Known rows, with every way that one mark hangs from another:
Q_975(Q_165(Q_278) Q_565): [ -1  17  -4   1   9   0   7  -5   6   4   4  17 -12  -7   7  -4  15  -9
  -2  -5  -5   4  -8   2   8   1 -14 -13   2   9  12   3  -1   6 -17  -2
   5]
Q_278(Q_28 Q_165(Q_975(Q_729(Q_30)))): [  6  15 -18  21  12  23 -11  15 -12  -2   9   1  23  10  16 -10   3 -14
   6 -27  -1  15  -6 -11  -7   8   2   6  -8 -16 -19 -21  -6  21   1  11
  -1]
Q_729(Q_30 Q_975(Q_165 Q_331 Q_565)): [-15   9   9 -10   2  -8  -2  11  -1  -6 -14 -14   6   0  -4  -1   3 -11
  -6  17  -8  -9 -11 -16 -18 -11  14   4  -6  -6   8   3   1 -20  -9  -6
   6]
Q_975(Q_165 Q_331(Q_437) Q_583 Q_729): [ 17 -13   7  18  -9 -14  -4  -3  -3  -9  -2 -11 -12  -5 -12  -9 -30  19
  -5   8  13  -6   5   8  -2 -28  -4  15   3  -6  13  15   1   0   9 -22
   9]
Q_113(Q_401(Q_437(Q_331))): [  0  -2   3  -5  -5   5   1 -21   7  11   3  18  -1   3  -3  18  10   4
   9 -25  -5  23   4  -7   3  22   3 -14   9  14   5  -2   1  11   7  -1
  -3]
Q_729(Q_30 Q_975(Q_565)): [-29   9  -1 -14   7   4  -7  10   5   8  -8 -10   6   1   0   0  21 -15
  -2   3 -13   4  -5 -12 -10  17  10  -3  -2   4  -6  -2   6 -10  -3  12
  -3]
Q_437(Q_331): [ -5   4  -4 -10  -1 -11   6 -14   9   9   1   1  -4  -2  -3  11  18   6
  10 -15  -6  21   7  -7   0  34  11 -13   7  11   0  -2 -12  -2  -5  -4
  -3]
Q_30(Q_729): [  4  -1  -5   9   3   0   0  -2  13  11   8   7  -8  -6   3  -4  14  -1
  16 -24  -2  25  11   0   0  28  -3 -11  -6  15 -13  -5  -3  11   7   6
  -9]
Q_278(Q_28 Q_165(Q_975(Q_331(Q_437) Q_565))): [  9  -6 -10   2  -3  23   0   0   8  -2  10  -3   4  16  -8   0   1  -7
 -12  -8   0   1 -13   7   1 -13  -6  21   2 -13  -7  -9  -3  16  -9  -6
 -11]
Q_975(Q_583): [ -7  -6  -3   6  -1  -2  -1 -10   4  12   1   0  -4  -7  -5  -4  11   8
   3  -8  -3  11  11   1  18  22  -2  -8   7  10  -2  -8  -4   1   2  12
  -2]
Q_30(Q_678 Q_729): [ 11   2  -2   9   6  -1   4   1   9  13   7   9 -10  -7  10  -1  12   2
  20 -20   9  19  13   6   4  28 -11 -11 -13  25 -18 -12   5   7  14  10
 -13]
Q_729(Q_30(Q_678) Q_975): [-18  12  -3  -8   9  -2  -8  10  -7  13  -4  -1   4   0  12   2  14 -11
  11   2   0   4   0  -8  -7  32   4 -11 -11  13 -17 -18  12 -11   6  15
 -10]
Q_437(Q_331(Q_975(Q_165(Q_278) Q_583))): [ -2  11  -1  -5   5  -1  18  -3  -5  -7  -5  13  -2  -2  10   6   0  -1
   3   6  -3 -16  -2   5   3   2  -3 -14   7  -8  11   6  -8  -6 -16  -6
   9]
Q_401(Q_380 Q_437(Q_331(Q_975(Q_165 Q_565 Q_583)))): [ -1 -13  14 -14  -4  -7   8 -15  10  -6   2  -4 -13  16  -7  17 -11  -4
 -17  18   6 -20  -9   4   3 -32   3  16  16   7  16  14  -5  -3   4  10
   7]
Q_165(Q_975): [ -8   2 -12   1   0   6  -4  -5   0  12   7  11   8   1   0   6  19  -4
   4  -7  -8  18   1  -3   4  27   6 -16   4   4 -10 -11  -2  15  -6  11
  -5]
Q_975(Q_165 Q_565 Q_583 Q_729(Q_30)): [ -7  11   8  15   9  -6  -6  10  -4  -8 -14 -15   4  -7  -2 -19 -10   0
  -7   6   5  -4   7  -8  -6 -26  -5  12   2  -2  13  12  -1  -7   5   1
  17]
Q_165(Q_975(Q_583 Q_729)): [  2  -4  -4  15   1   9  -7   1 -10  -1  -2  -2  14  -3   0  -5  -2   7
   0  -1  -4   8  11   3  11   4   5  -4   0  -7  -8   0  -2  11   6  11
   8]
Q_331(Q_437 Q_975(Q_583)): [-11 -14 -10  -4  -5   3   1  -3   4  10   6   1 -13   2 -10   4  -2   0
  -6   7   6  -6   8  13   4   5  -8   2  13  -1  -6   5   9   7   4   3
 -12]
Q_678(Q_30): [-11   8 -14  -8  -1  -6   5  -4   7   9   9   7  -7  -5  -6  -4  13   6
  -3 -26  -5  17  13 -10  -2  38   3  -9   8   7  -1  -1  -4   1  -4  -4
  -8]
Q_565(Q_975(Q_165(Q_278(Q_28)) Q_331 Q_729(Q_30))): [ 11  16  -9   6   8  -3 -12   4 -23 -13  10  18  17  -1  19  -7 -11  -2
   9  -8  -3  -6 -15 -13  -7  -6   6   0  -9 -20  -5  -8 -14   1  -7  -7
  -3]
Q_30(Q_729(Q_975)): [ -6  -4  -1   5   5   8  -5   8   8   8   4   2  -4  -1   6   1  14 -10
  15 -13  -7  16   1  -2  -2  27   6 -13 -11   8 -22  -4   3   3   8  11
  -7]
Q_113(Q_401): [ -1   2 -11   1  -5   8  -5 -12   0  21   7  20   1  -8   0   5  21  -2
   7 -29  -4  24   6  -9   7  28  -7 -19   8  14  -5 -12  -1  13   3   3
  -8]
Q_975(Q_165 Q_331 Q_565 Q_583): [  4  -4  12   4  -6 -11   8  -7   6  -6 -10 -12  -6  -6 -14  -7  -2  10
  -8  12   0  -9   0  -2   9 -22  -2   9   5  -1  18   5  -9 -10  -6  -6
  10]
Q_401(Q_380 Q_437(Q_331(Q_975(Q_729(Q_30))))): [  0  -9  -6 -17   2 -12  -8  -6  -2  -3  17   0   0  13   8  17  -9  -4
   1  -5   5   3  -2  -6 -18   0  19   8   3   4  -3   7   1   4  14   7
   0]
Q_165(Q_278(Q_28) Q_975(Q_331 Q_565 Q_583)): [  9   4  -4  -3   4  23   6 -10   0  -4  -6   1  23  -1   7  -2  11   5
  -6  -4 -21  -9  -4   6  22   2  -2   7  -5 -15  -4 -17 -14   2 -17   8
   0]
Q_729(Q_975): [-15  -2  -5  -7   1   2  -5   1   4  14   5   2  -6   3  -1   6  19 -10
   5  -5 -10  11  -7  -5   7  31  10 -15  -2   7 -15  -8   4   1   0  12
  -6]
Q_30(Q_678 Q_729(Q_975(Q_165 Q_565))): [  3   7  14   5   9   5   4  15   9   1  -8  -2 -11   2   7  -3   4 -13
   7   6   5  -5  -6   4  -3  -7 -11  -1 -17  15 -13  -1  12  -6   9  10
  -4]
Q_729(Q_30 Q_975(Q_165 Q_565 Q_583)): [-25  10  13   3   8   3  -4  12  -2  -3 -21 -16   6  -1  -3 -11   2 -13
  -9  19  -4 -15  -3 -12  -7 -11   1   4   2  -4   6   2   4 -18  -2  11
  11]
Q_437(Q_331(Q_975(Q_165 Q_565 Q_729))): [  1   7   4 -13  -1  -5   9   9   4 -10   0  -5  -6   6  -5   8  -1  -1
  -7   6   1  -7  -6  -2 -14 -24   4   6   6 -12   5  26  -7  -5  -6 -13
   8]
Q_719(Q_975): [-11  -7 -13 -11  -4   6  -6  -3  16   3  10   9 -12   2  -4  11  16  -4
   1  -9  -2  18   1  -6   3  37   3 -22  10   8  -8 -13   0  10   2   4
  -9]

Rows:
[  5 -12  12 -10  -3   4   3  11  13   0  -5 -11 -10   3  -2   4  -4   0
   5   8   7  -6   1  15  -6  -6  -6  11 -17  11 -12   5  18  -8  12  -6
 -15] : Q_30(Q_678 Q_729(Q_975(Q_331(Q_437) Q_565)))
[  2   2  -4  -2  -6  13   8   4  -1  -3   4  -1   8   8  -5  -2   9  -7
  -5  -3  -3   4  -8  -1   3  -8   3   1  -2  -7   7  -6  -5  11 -15   0
   4] : Q_278(Q_165(Q_975(Q_331 Q_565)))
[  9  -9  -1   8  -4  26   3   0   4  -5  -1 -12   9  14 -10  -5  -9   0
 -12   0   2  -8  -7  12  10 -23  -9  27   5 -17  -3  -9  -5  10  -6   0
  -5] : Q_278(Q_28 Q_165(Q_975(Q_331(Q_437) Q_565 Q_583)))
[  7   4   7  18   0 -17  -5   5 -13 -12 -11 -15   9  -9  -1 -14 -22  12
   3   3   6  -3   8 -10 -11 -19   8   9  -4  -9  14   5  -7 -12   4 -10
  16] : Q_975(Q_165 Q_331 Q_583 Q_729(Q_30))
[ 10 -17   1  10  -9   2  -6  -1  -7  -8   0 -10  10  -2  -7  -2 -22  17
  -3   9   3   0  12  11   2 -14   5  10  -1 -14  -1  10   3   7   7 -11
   5] : Q_165(Q_975(Q_331(Q_437) Q_583 Q_729))
[ -1 -15   0   4 -11   2  -2 -10  -3  -1  -4  -5   9   0 -10   3  -9  12
  -6  12  -1  -1  10   8   3   1   3   4   4  -8   2   0   1   3   0  -6
  -4] : Q_165(Q_975(Q_331(Q_437) Q_583))
[ -8 -16   5 -17 -11   4   3  -2  16 -10  -7 -13  -2   1 -16   6   2   8
 -11   9  -4  -5   4  -1  10   3   3  -2   9  -3   8  -2  -6  -7  -2  -2
   2] : Q_719(Q_975(Q_331 Q_565 Q_583))
[  9  -7   1   2  -2  14   1   0  -6 -12  -4  -4  11  -5   2  -7 -16  10
  -9  11  -7  -8   4  19   8 -23  -6   8  -4 -14   9  15   7   5  -7  -9
  12] : Q_165(Q_278 Q_975(Q_331(Q_437) Q_565 Q_583 Q_729))
[  2  12  -9   4   8 -10  -8   7  -7   8   5   0   2  -7  12  -6   4   5
  11 -14  10  14  12  -3  -7  19  -3  -4 -10  13 -12  -9   8   1  13   6
  -3] : Q_975(Q_729(Q_30(Q_678)))
[  7 -14   6   3  -8   6  -3   0  -2  -9  -6 -17   9  -1 -14  -5 -18  14
 -13  15  -1  -8   8  13   3 -29   0  19   0 -14   6  17   6   2   4  -8
   7] : Q_165(Q_975(Q_331(Q_437) Q_565 Q_583 Q_729))
[ 17  12   3   9   4 -20  -3   8 -12  -4  -3  -4   2  -8   9  -8 -16   8
   9  -1  14  -1   5  -9 -16  -9   1   5 -13   3   2  -3   1  -9   7 -11
   4] : Q_975(Q_165 Q_331 Q_729(Q_30(Q_678)))
[ 20   3 -11   9   2   0   0 -13   6   1  11  15 -10  -3   7   0  -6   2
   2 -12   0   3 -11   7   2   3  -9   5  -1  -4  -1  -8  -5   9 -11 -21
  -9] : Q_975(Q_165(Q_278(Q_28)) Q_331(Q_437))
[ -9   7   5   7   2  -4  -2   6 -12 -11 -13  -2   3  -5   9  -7 -18  -6
   1  20   0 -20  -5   2 -10  -7   0  -2  -5 -10  12   1  10 -16  -8 -13
   8] : Q_729(Q_30 Q_975(Q_165(Q_278) Q_331(Q_437) Q_583))
[ -3 -20  16  -1  -5   8   3   8  14  -5 -12 -22  -4   0 -11  -3 -11   3
  -1  11  -3  -8   6  13  -1 -16  -1  15  -8  -2  -4  13   9 -12   9  -7
  -3] : Q_30(Q_729(Q_975(Q_331(Q_437) Q_565 Q_583)))
[ 12  14   1  18   7 -12  -1   4 -17 -15  -7  -2  11 -14  14 -17 -20   7
   6  -1   2  -7   4  -4  -4 -13  -2  -2 -11  -9  18   4  -6  -8  -7 -12
  20] : Q_975(Q_165(Q_278) Q_331 Q_583 Q_729(Q_30))
[ -9   5  -4 -10   1   0   6   6   8   6   8   5 -15   4  -9   5  11 -12
 -13   8   1  -8  -9   0  -4 -14  -7  -1   9  -1   1  10   0   4 -10   2
  -3] : Q_331(Q_975(Q_165 Q_565))
[ 12   5   2  11   1  -9   9  -9  -6  -5  -4   7  -2 -12   7  -7  -5   7
   4   1  -3  -7  -1   3  13  -1  -5 -10  -1  -1  17  -4  -7  -4 -14  -8
   9] : Q_975(Q_165(Q_278) Q_331 Q_583)
[-12  15  12  -2   7   1   4   8  -9 -13 -20  -8  11  -7   8 -10  -4  -8
  -5  21 -12 -22  -8  -6  -5 -14   2  -1  -9 -11  16   1   0 -24 -17  -3
  16] : Q_729(Q_30 Q_975(Q_165(Q_278) Q_331 Q_565 Q_583))
[ -3  17  -2 -18   5   1  18   1   4  -6   1  14  -7   4   7  10  11 -10
  -3   4  -8 -10 -11   2  -5  -5  -6 -12   6  -5  11  14  -6  -4 -24 -10
   6] : Q_437(Q_331(Q_975(Q_165(Q_278) Q_565)))
[ -7 -18   3  -5 -16  -9  -8 -11  -6   1   4   3  -4   0 -15   4 -10  16
   0  13   4  -8   6   6   8  -1   2  -1  14  -5   5   5  -1  -4   6  -5
 -11] : Q_565(Q_975(Q_331(Q_437) Q_583))
[  7   7   3  -9   2 -13  -1   9  -2   1  -2 -15   7  -6   3  -7  -1  10
   1  -3   5   0   8  -5  -8  -6   2  11 -12   5   0   0   4 -10   6  -5
   1] : Q_975(Q_331 Q_565 Q_729(Q_30(Q_678)))
[  8 -14  -8  -3  -6   4 -12 -28   3  22  21  26  -9   3   3  13  10  -7
  -1 -26   4  21  -4  -4  13  16  -4  -9  11  31   1 -14   4  23  15  16
  -8] : Q_113(Q_401(Q_380 Q_437))
[  5   5  -2  -3  -1 -11   6   8  -3  -8   4   3  -7   5   1  10  -5   1
   2   1   4  -1  -4  -2 -14 -10   8  -1   3 -12  -1  17  -9   0  -3 -13
   6] : Q_437(Q_331(Q_975(Q_165 Q_729)))
[  0  -2   2  -3 -11 -16  -6  -6 -11  -2   9  15  -4   2  -7   6  -1   4
   5   8   3  -3  -9 -11   0  -2  10 -10   7  -3   7   0 -11  -2  -5  -7
  -5] : Q_565(Q_975(Q_165 Q_331))
[-14  -8 -10 -18  -5   5   1   1  15  12  14   2 -19   7 -14   8  10  -9
 -13   6   1  -2  -2  11  -4  -3  -8   4  13   2  -6  13  11   8  -3  -2
 -16] : Q_331(Q_437 Q_975(Q_565))
[ 12   7  -4  19   8  10 -10  -1 -18  -8   6  22   7   0  13 -10  -9   2
   4  -8  -2  -9 -13   2  19  -8  -8  -3   1 -14  -8  -5 -11  10   0   8
   2] : Q_565(Q_975(Q_165(Q_278(Q_28)) Q_583 Q_729))
[ -8   3   0   9   1  22   7   4  -2  -1  -6  -3  10   6  -5 -10   8 -10
  -8   0  -2   0  -2   5  14  -8  -8  -1   7  -4   5  -7  -1  12  -9  17
   9] : Q_278(Q_165(Q_975(Q_565 Q_583)))
[  2  -9   6 -22  -3 -10   5 -14  12  -3  14   6 -19  18  -6  21  -1 -12
 -15  11   6 -10 -16   1  -7 -22   5   9  13  10  13  13  -2   3   1   4
   0] : Q_401(Q_380 Q_437(Q_331(Q_975(Q_165 Q_565))))
[ 16  -1  13   8   1  -4   5  12  -1  -5  -5  -1  -6  -2  10   0  -7  -4
  15   2   8  -5  -3   1  -6   0   1  -3 -23   7 -13  -6   4 -10  11  -3
  -4] : Q_30(Q_678 Q_729(Q_975(Q_165 Q_331)))
[ -1  15  -8   5  10   2  -9  10 -15   4   1   4  18  -3  15  -3   2  -2
   8  -4   5  10  10  -5 -10  14   2  -7 -11   3 -15 -12   8   6   8  13
  -1] : Q_165(Q_975(Q_729(Q_30(Q_678))))
[-18   7   4  -1   7   1  -4   8  -8   8 -14 -10  10  -3   9  -4   7  -5
   6   7   1  -7   6  -4   3  23   1  -7  -8   7 -12 -18  10 -16  11  21
  -3] : Q_729(Q_30(Q_678) Q_975(Q_583))
[ -1  12   6   1   8  -3   2  21 -11  -6 -10 -11   4  -1   5 -11 -14  -5
  -9  16  14 -25   5   2  -9 -36 -13  15  -3  -7   1   9  10 -10   9   9
   7] : Q_331(Q_975(Q_165 Q_565 Q_583 Q_729(Q_30(Q_678))))
[  3 -17   2   3 -11  -9   0 -13   6   5   0  -9  -8  -5 -14  -1  -7  17
  -1   3   5   3  10   9   8   4   0   6   8   2   6   2   0  -2   5 -10
  -5] : Q_975(Q_331(Q_437) Q_583)
[ 12  -7   8  -2   1  -2   3   9   3   3  -2  -4  -2  -2   8   4   3   1
  19  -6   1   3   1   4   0  19   5  -6 -22  10 -20 -11   6  -8  12   4
 -11] : Q_30(Q_678 Q_729(Q_975(Q_331)))
[  3 -19   2 -17 -10   6   1 -23  -2   7   7  15   2   9   0  24  -2  -4
  -4  -9   3  -4   2   0   8   0   2   0  17  11   4  -2  -2   6  13  11
  -3] : Q_113(Q_401(Q_380 Q_437(Q_331(Q_975(Q_583)))))
[  3  -5   4  -2  -8 -12   3  -7  13   0   2  -6 -18  -1 -17   1  -5   4
 -11  11   7   0  -3   3  -8 -22  -5  11   7   5  17  15   2  -1  -6 -22
  -2] : Q_975(Q_165 Q_331(Q_437) Q_565)
